Each row was made from one path, in order. Every step used is in the known rows, and no mark comes twice. Write each row's path.
Known rows
punes > vupi > rorog: [-17  -8  41  -3  19 -10 -10 -65  16 -15   8  -1 -10  15 -35  -5  -8  31
  -5 -10  14  17  -5  10  28 -12 -25   1  12]
zofo > vupi > punes > gazi: [ 29 -26  21  -2   2  -3 -15 -71 -10 -21  -7   1  -4  -9 -36  -3 -24  -1
 -11  -9  12 -46  -3  27 -22  -4  -4   7 -14]
lafe > gazi > zofo: [-14  -7  25  -2  27 -22   2 -53   2   0  -4  23  -2   2 -18 -16   4   2
 -21 -17   7 -23 -13  49  -3   6 -25  -7  26]
dusun > vupi > punes > ripa: [  9 -37  29   3 -12 -34   8 -65  -2  10 -28  -4  -1  -6 -25 -13  -1   8
  -5 -19   8  -8  12  19  -2 -34  -6  21  12]
dusun > vupi: [  0 -23  18  -4  24 -33   8 -50  11 -13 -28   2  -7  -3 -39   0  -1   2
  -2  -7  18 -33  -4  21   8  -6 -19  15  15]
dusun > ripa: [-28 -19  28  19  25 -23  -7 -57   8 -32  -8   0  14  18 -37 -10 -18   5
   7 -21   1 -41 -10  -1   4   5 -18  10  11]
punes > vupi: [-13 -21  40   7  36 -19 -13 -54   7 -13 -12   0  -7  16 -36  -3   2  30
  -6  -2  17 -14  -2   7   4  -8 -23  -5  11]
vupi > lafe: [-19   5  25  15  30 -24  -4 -71   6 -23  20  -8  -2  10 -31   3 -22  35
  -8 -19  11 -67   2  13   9  -8 -30  18  12]
kape > ripa: [-23 -13  28  20  35 -21  -7 -58  10 -29  13   3   3  18 -44   6   9  18
   3 -20   0 -52 -11   9   5  25 -25  31  13]
vupi > rorog: [-29  -3  30  -3  20 -20  -4 -66  14 -17  25  -1   0   9 -31  -4 -11  14
  -7 -20  20 -20  -4  21  33  -4 -24  16  10]
ripa > zofo > vupi: [ 10 -17  15   3  13 -38 -29 -45   7 -15  -8 -12  10  -6 -56  -7 -13   8
   3   0  22 -25 -17  -8   2  -2 -19  18 -12]
punes > gazi > zofo > vupi > givi: [  1  -7  11 -25  57   0 -11 -38  -2   0 -21   9 -11 -19 -32 -10   7   1
 -10 -15  -4 -23  -8  44 -21  11 -26   1 -14]
punes > vupi > zofo: [  7 -38  36 -10  22 -10  -8 -48  11 -21   2  -1  12   9 -35  -1  18  39
 -14 -16   9  -8   2  -6  -4  -7  -8  -7  14]
kape > ripa > zofo: [-23 -11  29  27  22 -22 -24 -52  11 -40  17 -11  16  13 -59   5  -2  16
   5 -15   7 -50 -27 -19   2  24 -22  42  -6]
kape > vupi > givi: [-27 -15  22 -21  51 -27  11 -37   4 -16  22  -3  -1   1 -36   2  18  12
   4 -19  12 -16  -3  15  20   3 -14  12  12]
punes > gazi > sofud: [ -8 -10  26  -5  62  -9  -9 -56  -8 -38  14  -3  -3  -1 -37  -5  -2  -6
  -7 -16   7 -64  -6  50   2   9  13 -11 -13]
lafe > gazi: [-23 -11  32  -2  28 -26  -2 -55  -1 -25   5  18   6   8 -30  -7  12   7
 -14 -11  17 -32  -4  42   8  -9 -12   7  20]
lafe > gazi > sofud: [-18 -11  28  -2  44 -27  -4 -53  -5 -32  13  13   1  -1 -35 -15  15  -8
 -10 -19   4 -24  -5  56  12  -3  24 -13  21]
punes > ripa > zofo > vupi: [  5 -23  23  -4  11 -51 -30 -45   2  10 -13 -16  20  -1 -50 -20  -2  19
   4  -7  14  -6  -4  -6   8 -28 -19  24 -19]
gazi > zofo > vupi > punes: [ 31 -22  13  13 -10 -24 -11 -68   3  19 -18   7 -11 -12 -26 -20 -24   2
 -10 -21   6 -12  -8  22 -22   6 -22  -5  18]
lafe > gazi > zofo > vupi > kape > ripa: [  3 -26  14 -15  22 -22  -4 -58   8  -4  -8  22   3  -7 -40 -15  16  13
  -6 -40 -17  17 -26  35 -37  22 -13  21  34]
vupi > kape > ripa: [-36 -31  31   4  41 -20  -4 -62  12 -37  20  -6  10  14 -45   3  13  25
   2 -36   0 -33 -13   5 -21  19 -14  39  16]
ripa > zofo > vupi > punes > gazi > sofud: [ 35 -23  18   6   7  -5 -32 -62 -14 -40   2 -18   5 -22 -57 -15 -32 -15
  -4 -14   6 -34 -16  16 -22  -1  30  -1 -34]
punes > gazi > zofo > vupi > kape: [ 13 -27  12 -31  41  -9  -8 -58   2   2 -12   2  -2 -13 -32 -15 -12  10
 -14 -26   6 -23 -17  37 -42  10 -20   1  -6]
vupi > kape > ripa > rute: [-31 -29  32   5  31  -6 -16 -64  17 -45  22  -4  13  25 -65  15   3  26
   8 -27 -19 -34 -13 -12 -11  24 -13  53  12]
gazi > zofo > vupi > lafe: [ 21   6   4   4  17 -30  -7 -68  11  17  -6   3 -14  -7 -29 -10 -29  28
  -9 -20  -1 -33  -8  20  -7   3 -40   0  14]
gazi > zofo > vupi: [ 17 -15   8  -2  24 -35 -10 -51  11  23 -19  11  -8  -7 -32 -16  -9   7
  -7 -14   8 -18 -11  26  -6  11 -30  -7  14]
rute > ripa > zofo > vupi > rorog: [ 10  -5  13  -1 -14 -20 -27 -56  19 -13   2  -7  16   5 -61   6 -26  12
  19 -10  -7  13 -11 -19  24   2 -28  44 -11]
rute > ripa > zofo > vupi: [ 15 -15  13   7   2 -30 -30 -42  11 -14 -16  -7  18   6 -64   7 -15  10
  22  -1  -5 -15  -9 -20   1   8 -27  37 -13]
zofo > vupi > lafe > gazi > sofud: [ 13   4  13  -5  27 -32  -6 -66  -4 -26   8  10  -6 -13 -43 -13  -8  11
  -5 -21 -10 -16  -2  46   8 -14  18  -7  20]
zofo > vupi > punes > ripa > rute: [ 22 -33  28   5 -24 -24 -25 -70  -1   6 -10  -1  10   9 -50 -10 -14  16
   1  -9 -16  -3  16   0   6 -26  -7  27  -2]
punes > ripa: [-27 -21  34   0  32 -44  -8 -54   1   8   1  -3  11  16 -27 -14  11  24
  -4 -15  11 -30  11  22  16 -24 -22  14   4]

Which path is each row?
[ 28   9   5  -8  28  -9  -9 -71   2   4  -5   2 -14 -11 -29  -4 -37  24
 -16 -16  -3 -59 -12  36 -19   5 -40   2  -8]
punes > gazi > zofo > vupi > lafe
[  0   1  19  -3  23 -36  15 -68   6 -16  39 -11  -4   9 -34   7 -25  35
  -2 -19  13 -55  -6   8  22  -5 -29  13  17]
kape > vupi > lafe
[  2   6  34   6  19 -10  -1 -70   4   1  -4  14 -16   7 -20 -11 -14  41
 -20 -14  -6  -4 -10  33 -10 -12 -31 -13  27]
punes > vupi > lafe > gazi > zofo
[  8   0  18   9 -12 -25 -23 -62   1 -41  -6  -4  22  -1 -54 -13 -42  18
   7 -18 -11 -18 -24 -14  -8 -13  -9  26  -1]
dusun > ripa > zofo > vupi > lafe > gazi
[-24 -36  43  -7  40 -17 -11 -55   9 -20  -3 -11  -2  13 -37  -8   7  38
  -5 -18  17   5  -4   6 -20 -14 -13   2  15]
punes > vupi > kape
[ -7 -35  17  -8  30 -28 -12 -57  13 -24   2  -3   7   3 -54  -2  12  22
  10 -34  -4  -8 -16   2 -24  17 -11  36  18]
zofo > vupi > kape > ripa
[ 32 -30  21   7 -24 -22 -21 -71   4  34 -19   6   2   3 -39 -18 -21  14
  -3 -16 -24   9   7   7  -6 -13 -18  14   4]
gazi > zofo > vupi > punes > ripa > rute
[ 13   1  13  10   8 -34 -26 -61   8 -19   6 -20   5  -7 -52  -2 -34  29
   0  -9  14 -42 -13 -14   1 -11 -26  25 -11]
ripa > zofo > vupi > lafe
[ 15 -37  18 -27  19 -31  16 -46   8 -18  36  -3  22   4 -34   4  11  19
 -10 -28  15 -28  -5  -1  17   4  -4   3  17]
kape > vupi > zofo
[  1 -33  15  -9  10 -27 -29 -47  13 -20 -10 -16  24   1 -62   4 -10  18
  22 -16  -5   5 -10 -22 -25   3 -16  44  -8]
rute > ripa > zofo > vupi > kape
[ 14   4  18   0  -3 -29 -22 -59  -1 -28   6  -4  10  -9 -51  -5 -24  26
  -8  -9   9 -25 -17   6  -1 -18 -15  24  -1]
ripa > zofo > vupi > lafe > gazi
[ 21 -28  20  11  -9 -25 -14 -69  -1  -9  -9   1  -3  -6 -37 -10 -17   6
  -3 -14  14 -22   2  12 -11  -7  -7   8  11]
zofo > vupi > punes
[  5 -32  32  -3  -6 -43  10 -67  -6  12  21  -8  10   9 -23 -13  -9  20
   0 -23  10 -12   7  12  14 -24  -9  11  11]
kape > vupi > punes > ripa
[ 32 -23  23  17 -12   4 -31 -67  -6 -47   1 -11  11  -5 -62   6 -27   7
  -1 -14  -3 -46 -26 -10 -31  20  -7  42 -31]
kape > ripa > zofo > vupi > punes > gazi
[-23 -20  19 -15  47 -22   8 -33   6 -18 -30   0 -10 -13 -38   2  22  -1
   1 -12   9 -15   2  23   4  -9 -13  22  12]
dusun > vupi > givi
[-11  13  23   6  20 -18   4 -71   2  -1  11  16  -6   0 -16 -12 -17  25
 -22 -24  -1 -38 -12  43  -4  -4 -32   1  27]
vupi > lafe > gazi > zofo
[  6  -1  18  -7  11 -25  15 -66   2 -23 -13  10  -8  -8 -34   3 -12  16
 -13 -14   6 -33  -5  37   5 -23 -16  21  27]
dusun > vupi > lafe > gazi
[-36 -30  31  11  30 -21 -20 -56  12 -45  23 -22  23  11 -59   0   2  25
   6 -31   7 -30 -29 -21 -24  20 -13  49  -4]
vupi > kape > ripa > zofo
[  8   0  23  -6  -4 -43 -23 -59  -6  -2   1  -6  19  -5 -44 -18 -10  35
  -4 -12   0  -5  -5  10   5 -44 -14  30  -8]
punes > ripa > zofo > vupi > lafe > gazi
[ 12   5  16  13  -3 -23 -22 -62   3 -40  14   0  12  -1 -62   5 -14  30
   2 -17 -12 -27 -28  -4  -6   3 -17  46   2]
kape > ripa > zofo > vupi > lafe > gazi
[ 17 -35  27   3 -12 -41 -14 -66  -6  18 -15  -1   7  -2 -29 -20  -4  17
  -1 -19   6  -2  14  15  -3 -33  -8  13   6]
zofo > vupi > punes > ripa
[ 23 -28  22  17 -19 -26 -30 -60   1 -17  -7 -14   8 -11 -51 -11 -27   3
   0  -9  20 -19 -13 -13 -14  -9  -6  18  -8]
ripa > zofo > vupi > punes
[  7  -6  19   1   4 -45 -27 -60   1   6   0 -22  15  -2 -46 -14 -22  39
   2 -14   5 -22  -1 -11   7 -35 -25  30 -18]
punes > ripa > zofo > vupi > lafe
[ 17  -8  12 -12  16 -31  -4 -52   4  15 -20  26  -4  -8 -28 -20   3   0
 -15 -13   3   2 -14  47  -7   2 -22  -9  24]
lafe > gazi > zofo > vupi
[ 27 -24  18  24 -32 -18 -32 -61   5 -18 -13 -10  15   1 -56   3 -29   6
  16  -7  -8 -10  -4 -26 -15   3 -13  37  -9]
rute > ripa > zofo > vupi > punes
[ -4 -36  18 -13  21 -35 -25 -46   8 -21  -1 -22  16 -10 -56 -14  -9  16
   3 -17  23  -6 -19 -11 -22  -8  -9  26  -5]
ripa > zofo > vupi > kape
[ 13   5  11  -7  11 -24  20 -66   6   2 -21  18 -15 -13 -23  -7 -19  12
 -19 -18  -3 -24 -11  45  -6 -10 -29   6  33]
dusun > vupi > lafe > gazi > zofo
[ 25 -10   8 -15  33 -13  -9 -54   1   9 -18  10  -9 -10 -30  -9 -16   1
 -15 -11   6 -42 -14  41 -18  15 -29  -6 -11]
punes > gazi > zofo > vupi
[  3 -20  32  13  27   1 -10 -72 -15 -43  18  -6  -5  -7 -32 -10 -16 -11
 -12 -23   4 -59   0  45 -14   2  25 -10 -12]
vupi > punes > gazi > sofud
[ 22 -25  22  31 -21 -19 -30 -64   4 -30  -1 -10  10  -3 -63  -1 -19  10
   8 -18  -1 -21 -23 -26 -18  16  -8  40  -7]
kape > ripa > zofo > vupi > punes
[ 12   3  16  -8  10 -29  -7 -65  -2 -18   2  13  -3  -4 -36  -4 -11  26
 -11 -13   2 -28  -4  33   4 -20 -17  13  21]
zofo > vupi > lafe > gazi
[-12 -37  19   0  21 -24  -4 -47  16 -39  -9 -21  12  -4 -65   4   0  12
  10 -27   4 -12 -30 -20 -27  14  -9  55   2]
dusun > vupi > kape > ripa > zofo
